Known rows, with every way that one mark hangs from another:
{z_419 {z_638 z_662} z_826}: [-19.5 -10.4  -4.4  21.4  21.2   5.6  29.7   8.4 -12.8  -4.2  21.2  -6.9
   9.0  19.2  14.4 -54.7  -6.1  36.0  -8.4  -2.4  12.1 -17.8  -4.9  15.1
 -14.9  -4.5]
{z_623 {z_930 {z_826 z_419 {z_943 {z_638 z_662}}}}}: [  0.4  -9.3 -11.4  35.3  11.4  35.9   9.3 -24.0  21.9 -10.3  23.0  33.2
  13.7   9.1  47.9 -22.0  -5.3  -6.1 -50.9  24.1  -1.8 -71.5 -14.0  38.4
 -16.6 -22.7]
{z_662 z_542 z_826}: [-11.6 -10.8  -3.3  -3.8 -14.0  18.7   7.2   9.8   3.5  -8.8  12.3  -9.6
   2.8   5.1  21.3 -23.4  -2.4  23.8   3.4  -4.0  15.5 -16.0   5.7  19.2
 -21.8 -15.4]
{z_623 {z_930 z_638}}: [-13.7   0.1   0.8  -8.0  15.2  11.2  14.5 -22.4  11.9  15.3  26.1 -10.7
  -2.7   0.0  -2.8  21.2  -3.7  13.9  -2.4  13.4 -12.5   9.7  13.2  14.1
  20.2  -4.6]
{z_419 z_826}: [-37.2   3.7 -10.6   3.0   3.1   3.0  13.8   0.2  -8.0  -1.4  22.7 -20.2
  -1.3   6.2   5.0 -12.8 -18.9  16.8  -5.5  -1.0  18.0   4.2  -5.0  13.9
  13.2   0.6]
{z_419 z_638 {z_826 z_930 {z_943 z_542}}}: [ 16.7 -21.6   0.4  28.3  -0.4   4.3 -15.5  -4.2  -9.7  -0.3  37.7 -14.5
  -5.6  -7.0  17.1 -39.1 -10.7  -2.1 -23.5   9.3  16.2 -30.8   0.3  26.7
 -17.6  -3.6]
{z_826 {z_930 z_638} {z_943 {z_542 z_662}}}: [ 16.8 -31.3   9.5   3.3  14.0  -4.5  -5.6 -19.0  -2.9   0.1  40.4   5.6
   6.4 -17.9   4.9  37.4 -10.4   2.7 -34.0  17.6   0.5 -23.7  -6.5  40.4
 -25.2 -28.6]
{z_662 z_542 {z_826 z_419 z_943}}: [ -1.0  -4.9  -9.8  15.3 -26.8  20.2   9.0   4.3  23.0 -20.3  20.6   0.7
  13.3   6.0  34.0 -28.9  -6.9   0.8 -27.5   4.0  19.2 -49.7  17.5  46.2
 -42.3 -26.7]
{z_638 {z_662 z_542 {z_826 z_419}}}: [-25.8 -14.0  -2.3  16.3  -6.6  27.9  24.5  13.2   4.1 -15.3  14.3  10.7
  31.1  13.9  30.5 -50.5  -3.7  22.3 -17.9  -4.5  21.7 -50.0  -3.6  36.8
 -47.1 -21.5]
{z_930 z_623 {z_638 z_662} z_826}: [-16.8  -9.2 -10.6   7.0  25.9  -3.8  26.0 -25.7   5.2  12.1  20.9   8.5
   1.3  -4.6  18.1  -9.5  -8.7   9.0 -20.8  19.4  -5.9 -14.7 -11.6  10.5
  -5.2 -23.9]
{z_542 z_419 {z_662 {z_826 {z_930 z_638} z_943}}}: [ 11.1 -19.3 -11.6  -8.8  13.2  13.7  13.2  -1.0  -9.5  -2.6  22.0 -11.6
   7.4 -13.7   8.5  26.4  -6.9  11.4 -38.4  16.3   6.9 -23.8  -3.7  42.6
 -26.9 -28.7]
{z_542 {z_419 {z_826 z_943}} z_662}: [-17.2 -22.5 -16.8   2.1  15.4  24.8  16.3  11.3  -7.3 -18.0  27.4   6.3
  18.5   4.6   7.2  11.5 -19.9  28.4 -37.7   6.7  22.3 -43.7  -6.9  48.3
 -18.4 -23.6]
{z_930 z_542 {z_638 {z_662 z_826}}}: [-11.4  20.0  -8.3   8.6  14.7 -16.3  23.8  -8.9   2.3  -2.2  25.6 -13.5
  17.4   5.6  10.6  -4.1   0.4  22.8 -21.9   5.7   6.1  22.7   6.1  25.2
 -24.3  -9.6]
{z_292 {z_930 {z_542 {z_419 z_638} z_662} z_623}}: [ 20.4 -12.3   1.8 -19.9  13.3  10.4  22.1  -5.4 -12.8  -5.7  20.3  14.2
  33.2 -16.8  17.1 -15.6   2.2  18.5 -40.5  29.5  -0.8 -49.9  17.2  46.7
 -15.6   3.9]
{z_930 z_542 z_623 {z_826 z_943}}: [  8.5   5.6 -24.4  11.3   3.2 -16.2   3.6 -33.2  28.1   2.3  25.7   5.2
  -9.4 -15.1  26.2  -6.1 -21.2 -25.3 -31.4  28.4  10.0 -15.5   6.0  25.0
  -7.4 -11.0]
{z_623 {z_930 z_826}}: [-16.5  -4.3 -13.1  -1.3  12.2  28.6   8.5 -19.2  15.7  14.2   9.0  11.6
  -5.0  -2.1  22.5  11.2 -22.4  -6.6  -3.4  16.4  -2.3 -16.8  -6.0   8.6
  15.0  -6.0]
{z_542 z_662}: [-15.2 -14.1   0.3 -10.7  14.8   3.1  26.0  -2.4   0.7  -4.3  11.8   5.9
  14.7   3.5   6.0  17.8 -16.2  23.5  -7.4   2.7   6.7 -19.0 -10.5  26.4
  -5.7 -19.0]
{z_930 z_542 z_623 z_638 {z_826 z_419 z_943}}: [  5.2  23.1 -17.5  16.2  -3.8 -31.3   8.6 -41.3  39.8   0.7  36.4  15.9
  11.9 -21.3  29.7  13.0 -17.9 -31.9 -59.1  30.3   0.1 -24.2  23.3  43.7
 -16.9 -16.9]
{z_638 {z_662 {z_542 z_419} z_826}}: [-11.6 -32.5  -5.1  11.9   8.7  39.0  18.7  23.6 -12.8 -13.4  10.3  13.5
  28.8  13.9  23.5 -41.3   3.2  44.5 -12.5  -7.1  19.7 -48.8  -8.3  34.3
 -40.0 -23.2]
{z_623 {z_930 {z_542 z_419} z_638 z_826}}: [ -1.6   8.7 -10.5   1.5  21.8   6.4   1.3 -23.3  16.0  12.6  24.8  31.3
  22.0 -14.8  18.2  45.8 -13.4   5.1 -35.1  18.6  -8.1  -8.1  14.8  34.9
   7.0   0.4]
{z_419 z_638 {z_826 z_943}}: [  5.7  -1.1 -10.5  21.5   1.2  -1.9  13.5  -1.2   6.6  -7.8  27.6 -17.0
  -9.8  10.5  17.9 -34.0 -10.1  13.1 -18.4   6.1  10.3 -19.0  15.7  26.2
  -9.4 -10.2]
{z_662 z_542}: [ -8.6 -22.2   5.9   4.0  -3.7   5.1  10.8   1.1   3.0  -4.6  19.1  11.7
   3.9   2.3  14.0 -10.1  -7.0  22.3   4.5  -3.4   7.7 -18.0   7.3  23.4
  -7.0 -10.9]
{z_826 {z_419 z_638} z_930 z_943}: [ 24.6  -6.5  -1.1  28.2  -6.0 -13.8  17.8 -13.6  11.9   2.0  20.0  -0.8
   3.0  -8.3  24.5 -36.4 -12.9 -22.2 -29.8  15.2   2.6 -42.8  14.4  34.3
 -12.7  -6.4]
{z_623 {z_930 {z_542 z_419} {z_638 z_662}}}: [ -8.3  -7.7  -3.0   8.4  39.9  12.4  20.1 -16.2   0.3   7.4  32.4  18.5
  31.2  -0.1  -1.3  11.6   0.3  30.0 -28.2  14.6  -3.5  -8.0   9.0  37.5
  -3.9  -0.3]
{z_638 {z_662 {z_542 z_419} {z_826 z_930}}}: [ -9.2 -43.7  -4.7  10.4  10.8  38.1  14.0  19.3 -28.5  -0.8  12.9   4.3
  14.6  -1.8  18.0 -48.1  -1.1  25.7  -8.1   1.1  22.1 -39.3 -18.4  26.4
 -33.7 -10.9]
{z_943 {z_638 {z_662 {z_542 z_419} z_826}}}: [  1.9 -32.0   4.5  17.6   6.0  35.5   3.9  20.4 -16.9 -21.9  14.9  17.7
  29.4  15.3  35.8 -46.8  21.2  58.5 -25.7  -8.6  14.1 -60.2 -13.7  35.1
 -31.6 -24.7]

Rows:
[ -9.7 -11.6  -3.1  -2.6  17.4 -14.5  12.4  -3.4 -18.0   3.2  28.9  -4.8
   7.3 -12.7   5.8 -11.0 -17.9  12.6 -17.8  10.4  18.4   2.4  -3.2  22.5
 -18.3  13.9]	{z_419 z_638 {z_826 {z_930 {z_542 z_662}}}}
[ 17.8  -1.2  -4.2  -5.0  14.0   2.6  18.3  12.7   2.8 -12.4   8.0  11.4
  42.5   1.1  23.7  -4.6   0.2  40.0 -31.2   0.3  11.6 -39.2  10.5  42.6
 -38.6 -14.0]	{z_930 {z_542 {z_419 z_638} {z_662 z_826}}}
[ 10.5 -38.7   7.1  38.1  -3.2   9.5   4.9  -9.4  -6.8 -14.5  33.9  25.3
   9.0  -0.4  34.4 -49.9   5.1   3.0 -39.6  12.7  10.1 -61.3 -10.1  43.0
 -33.4 -15.8]	{z_826 z_419 z_930 {z_943 {z_638 {z_662 z_542}}}}
[  8.2 -26.3 -17.0  -6.8  10.3  27.6  13.0   6.6 -10.9  -6.6  12.0 -10.4
   8.7  -9.2  12.7   1.4 -13.2   5.1 -29.8  15.1  20.6 -40.4 -15.4  38.7
 -27.0 -24.1]	{z_542 z_419 {z_662 {z_826 z_930 z_943}}}
[  8.1 -23.0  23.2   3.8   8.9   5.2 -11.4  -4.1  -1.9 -16.4  25.2  21.1
  31.6   3.4  24.0  14.5   5.4  40.8 -28.6  -3.3   4.5 -52.9 -20.2  33.8
 -10.8 -27.2]	{z_943 {z_542 z_662} z_638}
[ 18.3 -15.0  18.9  22.5   3.5   7.8 -19.3  -0.2  -5.6 -13.2  24.1  22.6
  39.4   2.0  26.7  -4.9   8.6  39.0 -35.7  -7.2   3.2 -62.4  -9.3  39.4
   6.1 -16.2]	{z_943 {z_542 z_419} z_638}
[-11.4  18.2 -12.9 -12.8   5.0   7.3  25.1 -19.1 -14.0   1.4  30.8 -33.1
   4.9  -8.6  11.8 -28.0   7.7   3.1 -31.9  33.2   2.2  13.8  10.6  25.2
 -14.1   4.0]	{z_292 {z_930 z_542 z_623 {z_638 {z_662 z_826}}}}
[-17.2   5.1  -7.9   5.3  14.3   3.6  30.1  -2.5  -3.1  -0.8  18.2 -20.6
   8.4  13.0  11.2 -12.2   1.5  29.2 -13.2   2.3   1.6   5.2  -3.9  17.5
 -16.7 -22.4]	{z_930 {z_638 {z_662 z_826}}}
[  5.8  -3.3 -20.5   5.4  -7.4   8.0   7.3  -9.0  -1.7   3.0  15.2 -38.7
 -22.2  -7.7  13.8 -22.5 -12.9 -19.2 -10.4  16.1  16.1  -0.9  -6.7  16.0
  -6.4  -8.9]	{z_662 {z_826 z_930 z_943}}
[ 16.7  -7.5  -2.6  41.0  10.6  -3.5  35.9  -4.5  17.3 -13.6  20.4  16.9
  23.8  17.0  30.1 -50.6  -6.0   7.7 -35.5   7.6   1.7 -62.0  11.8  44.7
 -36.1 -24.2]	{z_826 {z_419 {z_638 z_662}} z_943}
[-28.1 -25.6  -3.1   6.2   0.2  25.5   4.0  18.8 -14.7 -10.0  25.9  13.3
  18.5   3.1  12.0 -19.1 -11.1  38.8 -13.2  -7.5  22.4 -34.0   3.5  34.6
  -8.9  -6.0]	{z_662 {z_542 {z_419 z_826}}}
[ 39.6 -26.1  -2.9  10.6  21.1 -11.6  12.6  -5.7  -3.2  -4.2  23.8  21.7
  20.2 -16.1  13.7   0.9 -10.7   7.5 -39.9  18.0   7.8 -39.3   9.6  50.5
 -31.2  -6.8]	{z_826 {z_930 {z_542 {z_419 z_638} z_662}} z_943}
[ 18.8  -8.6   2.1  28.5  29.8 -11.9  26.1   2.6  -3.3  -5.5  17.2  28.8
  39.8   7.9  19.3 -33.7   0.0  36.9 -27.8   0.2   3.9 -36.1   9.8  39.1
 -22.0  -1.9]	{z_930 {z_542 {z_419 {z_638 z_662}}}}
[  9.6  24.2  -7.1   5.7 -13.5  -6.4  15.5 -25.1  12.2   1.2  16.4  20.0
  21.5 -20.1  46.4 -33.0 -13.1 -31.5 -49.9  35.4  -4.1 -44.4  24.7  38.0
  -9.8  11.6]	{z_292 {z_930 z_542 z_623 {z_826 {z_419 z_638}}}}
[ -1.4  10.5   0.9   1.0  10.1 -42.6   8.6 -28.1  -4.9  15.5  32.5  -9.9
  -2.8 -21.8  -2.8  22.7 -12.8  -8.3 -16.0  14.3  -1.1  38.1  11.1  19.1
  10.8  12.8]	{z_826 {z_930 z_542 z_638}}
[ 33.1  -8.9   2.5  25.7  -8.3  24.5 -26.2   4.8   4.7 -24.0  24.7   0.0
  27.1   6.0  37.5 -16.9  13.8  28.1 -48.1  -0.6  12.4 -69.0  -5.1  46.7
 -18.6 -33.2]	{z_662 {z_826 {z_943 {z_542 z_419} z_638}}}
[ -4.3 -28.4   4.3  13.6   3.0  18.4   6.7  22.0 -11.1  -9.8  22.3  18.6
  21.3   5.5  20.7 -38.0   0.1  47.5 -13.5 -10.4  14.9 -47.1  17.4  34.2
 -19.7  -5.9]	{z_662 {z_542 {z_419 z_638 z_826}}}
[ -2.3   7.0  -9.1  -4.3   0.9  11.1   9.7  -2.7 -21.0  -1.3  31.0 -11.7
  16.6 -14.0  16.0 -46.4  -1.3   9.9 -38.3  24.7  11.0 -25.9  22.7  36.3
   3.5  23.4]	{z_292 {z_930 {z_542 {z_419 z_638 z_826}} z_623}}
[ 19.3 -22.1   3.6   6.4  -5.9  24.2   8.9  23.1   1.3 -10.9   6.2  10.1
  23.3   6.6  31.7 -40.2   8.9  43.5 -10.7  -9.7   8.4 -53.8  18.8  32.8
 -33.0 -18.2]	{z_662 {z_542 {z_419 z_638}} z_826}
[ 12.0 -29.1  18.5  34.5  21.0  16.5  -7.8   4.4 -15.0 -15.7  25.0  31.2
  46.1  11.6  26.6 -24.3  12.6  50.3 -38.7  -7.2   6.3 -70.2 -23.4  40.0
  -9.4 -22.8]	{z_943 {z_542 z_419} {z_638 z_662}}
[ 11.9  16.2  -7.0   8.0 -11.1  -4.8   4.3  -9.8  22.7 -29.8  26.6   5.3
  31.7   2.2  38.8   1.5   0.6   9.6 -61.6  11.7  16.4 -46.7   3.6  57.2
 -40.5 -23.0]	{z_930 {z_542 {z_662 {z_826 z_419 {z_943 z_638}}}}}
[-14.3   3.1  -7.6  -3.2  14.5  14.9   9.9 -26.9  16.8  17.7  19.1  10.1
  -4.3  -6.3  17.1  36.1 -14.9   1.2 -12.9  18.3 -14.6   0.9   5.7  12.7
  15.2 -10.1]	{z_623 {z_930 z_638 z_826}}
[-11.0  -7.1  10.8  -5.2  -1.7   7.8  -1.5  -5.2  -1.5  -0.5  26.8  -2.3
  38.0 -15.7  17.7  18.4  -9.0   4.4 -40.8   6.3  11.3 -39.1 -11.7  39.9
 -36.8 -24.1]	{z_943 {z_542 {z_662 {z_826 z_419 {z_930 z_638}}}}}
[ -1.4   0.1  -2.1  36.1  12.3  -0.3  33.0  -4.5  14.2  -3.8   4.9  40.0
  31.3   8.9  46.9 -36.3 -17.1   6.6 -33.8   4.7  -2.1 -61.6  -2.8  31.5
 -28.6 -19.9]	{z_930 {z_826 {z_419 {z_638 z_662}}}}
[ 20.2   1.5  -8.8  25.2  -5.1  -3.9  -3.2 -20.3  14.3 -12.3  18.7  16.7
 -10.5   1.4  43.3   5.0  -7.4  -1.2 -36.8  13.0  -3.3 -33.7  -5.2  27.5
   4.3 -23.8]	{z_930 {z_826 {z_943 z_638}}}
[  9.4  -5.3  12.1   6.9  -5.1  17.0   7.3  11.9  15.7 -17.4  12.3  12.2
  54.0   5.8  38.1 -19.0  -3.2  27.3 -35.9  -4.1  13.2 -79.5   0.5  44.9
 -51.5 -32.7]	{z_943 {z_542 {z_662 {z_826 {z_419 z_638}}}}}
[ 12.1 -21.9   3.6  26.2  29.0   6.5  32.3   9.3  -8.0  -3.8   8.6  21.1
  32.3  14.9  18.6 -41.6   1.7  42.5 -18.1  -2.9   0.4 -51.1   1.0  31.5
 -15.0 -15.7]	{z_542 {z_419 {z_638 z_662}}}
[  3.2   3.8 -15.3 -18.9  15.9  18.0  10.0 -19.9  23.8  -3.6  33.7 -14.4
   6.1  -3.9   6.2  37.3  -2.2  10.1 -31.0  25.0   3.7   2.4  17.2  39.0
 -31.0 -18.6]	{z_623 {z_930 {z_542 {z_662 {z_826 z_943}}} z_638}}
[  5.5 -10.6 -21.0  -4.0  13.7  -6.8  11.5 -27.7  25.2  -4.6  25.1  18.2
   3.3 -15.7  25.7  15.5 -23.2 -13.4 -37.8  29.4  11.8 -29.7  -3.9  34.0
 -26.6 -22.4]	{z_930 {z_542 z_662} z_623 {z_826 z_943}}
[-24.6   9.8 -12.6   8.7   9.5  -5.2   5.4   3.9  -9.0  -5.1  29.5   0.4
  25.7  -3.2   4.2  -3.0 -18.7  21.5 -28.5  -0.6  23.6  -3.3   6.0  36.2
   4.4  11.1]	{z_930 {z_542 {z_419 z_826}}}
[ -9.9 -23.4  -9.6 -15.7  12.7  25.2  16.1  10.4 -20.6   1.5   3.8  -9.8
  18.3  -9.7  10.0   1.3 -12.3  16.1 -17.5   6.9  18.8 -30.9 -22.7  26.8
 -15.5 -13.2]	{z_542 z_419 {z_662 {z_826 z_930}}}
[ 13.6 -15.1  -1.0  31.2  13.2   1.1  15.0 -12.8   0.6 -16.9  26.9   3.9
   0.1  15.7  24.4 -29.1   8.2  23.3 -28.5   8.7   2.3 -33.9 -12.4  29.5
  -6.9 -23.0]	{z_826 {z_943 {z_638 z_662}}}
[-19.2  19.0 -12.8   8.8   3.1   8.9   6.6 -25.9  29.9   6.9  18.2  29.6
  25.3 -10.0  30.7  12.7 -27.5 -22.5 -32.4  19.0   4.4 -26.5   7.2  32.7
  -0.5   6.7]	{z_623 {z_930 z_542 {z_826 z_419}}}
[-27.4   9.0 -10.1  -4.3  21.8  12.8   1.9 -12.0  -1.3   8.5  41.8  -3.8
  20.4  -7.4  -6.3  21.3  -8.6  24.4 -29.5  11.8   7.0   9.1  18.1  34.8
  12.3  14.2]	{z_623 {z_930 {z_542 {z_419 z_826}} z_638}}
[ 23.4 -18.3  -3.4  20.9 -23.7  11.7   6.6   3.4  10.2  -7.2  18.6  -3.5
   2.6  -7.5  38.2 -56.2  -1.1 -10.6 -24.6  10.0  13.5 -53.7  19.0  37.0
 -46.5 -14.6]	{z_662 z_542 {z_826 {z_419 z_638} z_930 z_943}}
[ -4.4  18.3 -18.0  14.6 -18.3   8.1  17.4  -3.8  24.0 -13.8  14.9 -18.3
  12.6   6.2  27.3 -22.3 -13.5 -11.0 -33.2   8.0  15.3 -37.5   9.5  39.8
 -21.5 -23.0]	{z_662 {z_826 z_419 z_943}}
[  4.9  11.3  -5.3   2.7 -15.7  12.6  20.4 -18.7   7.1   3.1   9.1  13.2
  14.1 -14.0  47.4 -39.9 -11.0 -25.0 -39.8  31.3  -7.9 -60.8  15.0  30.9
  -2.6  -2.0]	{z_292 {z_930 z_623 {z_826 {z_419 z_638}}}}
[ 21.5   9.2  -9.4  14.9 -18.2  15.5  -2.1 -19.9  -4.7 -14.1  18.9  12.1
 -14.5  -4.0  49.3   5.9  -5.1 -15.7 -48.3  30.2 -11.3 -32.9   2.1  36.3
   9.1  -9.9]	{z_292 {z_930 {z_826 {z_943 z_638}}}}
[  4.7 -25.8   8.3  21.4  10.4  14.3 -13.7  10.5 -25.9   4.3  27.4   2.8
  23.4  -9.7  14.8 -36.3  -8.5  20.4 -24.2  -2.3  17.5 -46.8  -6.0  27.9
  -6.3   3.5]	{z_943 {z_542 {z_419 z_638 {z_826 z_930}}}}
